Known rows, with every step that occurs
luged, rero, fuvu: [ 1.75  2.23  1.43  2.03 -1.11 -3.37  1.93 -1.09  0.83  0.65 -0.96  0.80
  2.44 -2.45  0.21  0.34 -2.37 -0.12  0.70]
luged, rero: [ 1.96  2.18  0.01  1.06  0.81 -2.75  1.50 -0.79 -0.29 -0.68  1.00 -0.77
  3.17 -2.36 -1.60 -0.54 -0.91  0.31 -0.23]
peban, rero, fuvu, luged, falal: [ 1.79  3.02  3.64  1.86 -1.04 -2.15  2.54 -2.74  1.38  2.42  0.32 -1.51
  2.26 -0.34 -0.74  1.80 -2.75 -0.77 -0.58]
peban, rero, fuvu, luged, falal, dunut: [ 2.62  2.85  2.41  2.63 -1.27 -1.50  2.92 -3.75  0.72  1.47 -0.02 -3.37
  2.80  1.25 -1.20  0.54 -2.96 -0.23  1.19]
falal, fuvu, peban, rero: [-0.41  1.91  1.92  1.19 -0.92 -1.80  1.95 -0.54  1.46 -3.00  2.73 -3.76
  3.65 -0.04 -2.15 -3.62 -2.11  1.46 -3.67]
luged, rero, fuvu, dunut: [ 2.29  2.45  1.03 -0.96 -2.50 -2.46  2.44 -0.49 -0.57  0.56 -0.24 -0.28
  3.44 -1.11  0.45  2.76 -3.52  0.22  1.27]
luged, fuvu, rero: [ 2.06  0.37  0.08  0.50 -0.13 -3.84  0.24  0.40 -0.83 -2.41  0.54  2.91
  4.08 -1.65 -0.12 -2.10 -1.67  0.55 -1.04]
peban, rero, fuvu, falal, luged: [-1.20  1.87  0.29  2.11 -3.69  0.74  0.56 -1.47  2.09 -1.50  2.37  0.89
  0.39  2.25 -2.01 -1.07 -3.58 -2.24  1.61]
falal, fuvu, luged, rero: [ 0.90  0.77  2.58 -0.73 -0.44 -1.85  1.33 -2.22 -1.16 -0.31  1.43 -5.07
  3.94 -1.46 -1.82 -0.91 -1.77  0.57 -0.33]
peban, rero, fuvu: [ 1.30  3.52  2.27  1.94 -1.65 -2.44  2.04 -1.71  1.83  0.59 -0.34 -0.21
  2.20 -0.31 -0.36 -0.96 -3.70  0.33 -0.44]
rero, fuvu: [ 3.08  3.62  1.21  1.16 -1.51 -4.63  1.02 -0.39  1.38  0.50 -0.91  0.19
  2.87 -0.02 -0.44 -2.29 -3.09 -0.36  2.08]
falal, luged: [ 1.70  3.32 -0.57 -0.03 -1.24 -2.43  0.32 -1.44  0.27 -2.16  1.95 -1.80
  2.35  0.69 -3.58 -4.23 -1.42 -1.12  2.80]
falal, dunut, fuvu, peban, rero: [ 2.74  0.82  0.36  4.72 -1.20  0.34  0.78 -1.67  0.93 -1.64  1.02 -1.35
  4.89  0.70 -2.83 -4.07 -0.62  1.08 -2.11]
falal, fuvu: [ 1.61  3.01  0.08 -0.25 -0.09 -4.08  0.83  0.42 -0.30 -0.98  1.62 -4.23
  4.21  0.36 -2.18 -4.12 -1.70  1.18  0.33]
falal, dunut: [ 4.07  3.21 -1.38  1.15  0.01 -3.50  0.96 -1.14 -0.55 -1.69  0.71 -3.38
  3.96  1.71 -2.73 -4.35 -1.85  0.60  2.64]
luged, falal, dunut, fuvu, rero: [ 4.59  0.87 -2.83  4.43  0.83 -3.57  0.28  2.16 -2.05 -0.04  1.88  0.65
  6.56  0.68 -1.73 -2.70  0.26  0.59 -0.01]
luged, falal, dunut, fuvu, peban: [ 4.39  1.39 -1.67  4.98  0.43 -2.44  0.66  0.51  0.33 -0.49  1.45 -0.73
  5.49  0.45 -3.20 -3.34  1.58  0.16 -0.19]
falal, fuvu, dunut: [ 2.04  3.26 -0.33 -3.23 -1.72 -3.12  1.26  1.12 -1.58 -0.90  2.27 -5.43
  5.28  1.68 -1.90 -1.82 -2.93  1.65  0.99]
peban, rero, fuvu, dunut: [ 1.75  3.72  1.83 -1.02 -3.21 -1.68  2.49 -1.03  0.50  0.57  0.35 -1.29
  3.13  0.83 -0.03  1.49 -4.99  0.78  0.03]

Rows
[ 1.49  1.58 -0.35 -0.07 -0.49 -5.07  0.55  2.27 -1.39 -2.69  2.72 -2.18
  5.29  0.46 -0.59 -4.23 -2.97  1.17 -1.19] | falal, fuvu, rero
[ 1.17  2.31  1.59  1.92 -0.47 -1.97  1.77 -1.35  2.07 -3.03  2.42 -1.07
  3.12 -0.35 -2.11 -2.52 -2.38  0.28 -3.13] | fuvu, peban, rero
[ 0.17  0.73  2.41  1.83 -0.74 -0.60  1.69 -2.37  1.92 -2.81  0.60  1.33
  2.35 -2.20 -1.48 -1.42 -0.99  0.87 -3.76] | luged, fuvu, peban, rero
[ 2.79  1.99  0.10 -2.61 -1.50 -1.90  0.85 -0.75 -1.19 -0.77  0.33 -0.31
  3.91 -0.34 -1.34  0.39 -1.65  1.13  0.80] | luged, fuvu, dunut
[-0.37  0.55 -1.97  1.27 -1.28  0.30  0.02 -0.74 -0.04 -2.74  3.99  0.26
  1.38  0.33 -3.29 -0.73 -0.77 -2.43  1.76] | fuvu, falal, luged, rero
[ 1.95  1.07  1.49  4.06 -0.91 -0.26  0.54 -0.76  1.68 -0.83  1.42  0.61
  4.47 -0.80 -2.38 -2.95 -0.69  0.67 -3.67] | dunut, fuvu, peban, rero
[-0.57  2.47  0.87  2.27  0.63 -2.66  3.07  0.46  1.27 -1.62  3.65 -3.43
  3.76 -0.72 -2.30 -1.36 -0.50  1.27 -4.23] | luged, falal, fuvu, peban, rero
[ 3.74  2.98  1.14  0.13  0.79 -3.84  1.06 -1.34 -0.23  0.73  1.93 -2.85
  3.68  0.09 -2.64 -0.41 -0.77 -1.00  0.81] | fuvu, luged, falal
[ 1.03  0.90 -0.18  2.49 -1.57 -1.78  0.67  0.19  1.05 -0.09  1.04  2.02
  1.84 -0.52 -0.27  1.20 -2.61 -1.77  0.88] | luged, rero, fuvu, falal
[ 1.85  0.55 -1.29  3.14 -1.73 -1.11  0.95 -0.74  0.31 -0.97  0.67  0.27
  2.31  1.13 -0.80 -0.03 -2.63 -1.37  2.72] | luged, rero, fuvu, falal, dunut
[ 3.72  2.68  3.43  0.18 -2.43 -3.53  0.52 -2.56  1.14  0.85 -0.96 -1.67
  2.95  0.56 -0.54 -1.65 -3.94 -1.26  2.31] | rero, fuvu, luged
[ 3.18  0.79 -1.69  3.00 -0.64 -0.96 -1.94  1.45  0.05  0.37  2.38  1.32
  4.30  1.70 -2.96 -2.53 -0.36 -1.36  0.60] | dunut, fuvu, falal
[ 4.46  1.72  1.08  2.27  0.45 -2.24 -0.19 -0.87 -0.67  2.99  1.05 -1.15
  5.02 -0.27 -2.92 -0.80  0.71 -0.66  0.17] | dunut, fuvu, luged, falal
[ 3.65  3.21  2.50  1.07 -0.87 -4.29  1.41 -1.53  0.95  2.12 -0.25 -1.26
  2.89  0.00 -0.85  0.62 -2.18 -1.45  1.81] | rero, fuvu, luged, falal
[-1.42  0.57  2.14  1.51 -2.16  1.04  1.42 -3.57  2.08 -3.97  1.54  1.07
  1.15 -1.68 -2.83 -2.53 -0.60 -0.22 -1.83] | falal, luged, fuvu, peban, rero
[ 1.54  3.54 -0.90  0.67  1.30 -4.71  1.88  1.51 -0.45  0.42  2.34 -4.00
  4.06 -0.11 -2.50 -2.02  0.09  1.07 -0.07] | luged, falal, fuvu
[ 4.80  1.92 -1.40  3.20 -0.41 -1.86 -0.43 -0.57 -0.87  0.35 -0.13 -1.82
  5.34  1.25 -2.99 -4.65 -0.30  0.76  2.10] | falal, dunut, fuvu
[ 0.44  2.17  0.63  2.43 -2.22 -0.87  0.82 -0.51  2.03 -0.02  1.73  1.00
  1.59  1.72 -0.75 -0.08 -3.96 -1.22 -0.26] | peban, rero, fuvu, falal
[ 1.62  0.57 -2.13  2.54 -2.06  0.55 -2.36  0.36  0.08 -0.86  3.15  1.16
  3.20  2.23 -4.27 -3.68  0.00 -2.50  2.43] | dunut, fuvu, falal, luged
[ 4.61  2.69  0.01  0.95  0.59 -3.02  1.50 -2.27 -0.98 -0.07  1.49 -4.79
  4.07  1.59 -3.13 -1.57 -0.89 -0.56  2.36] | fuvu, luged, falal, dunut
[ 1.54  0.48 -1.08  0.76 -0.51 -1.31 -0.86 -0.15  0.37 -1.54  1.75  2.04
  2.24  0.34 -2.06 -1.02 -0.69 -1.01  0.48] | luged, fuvu, falal
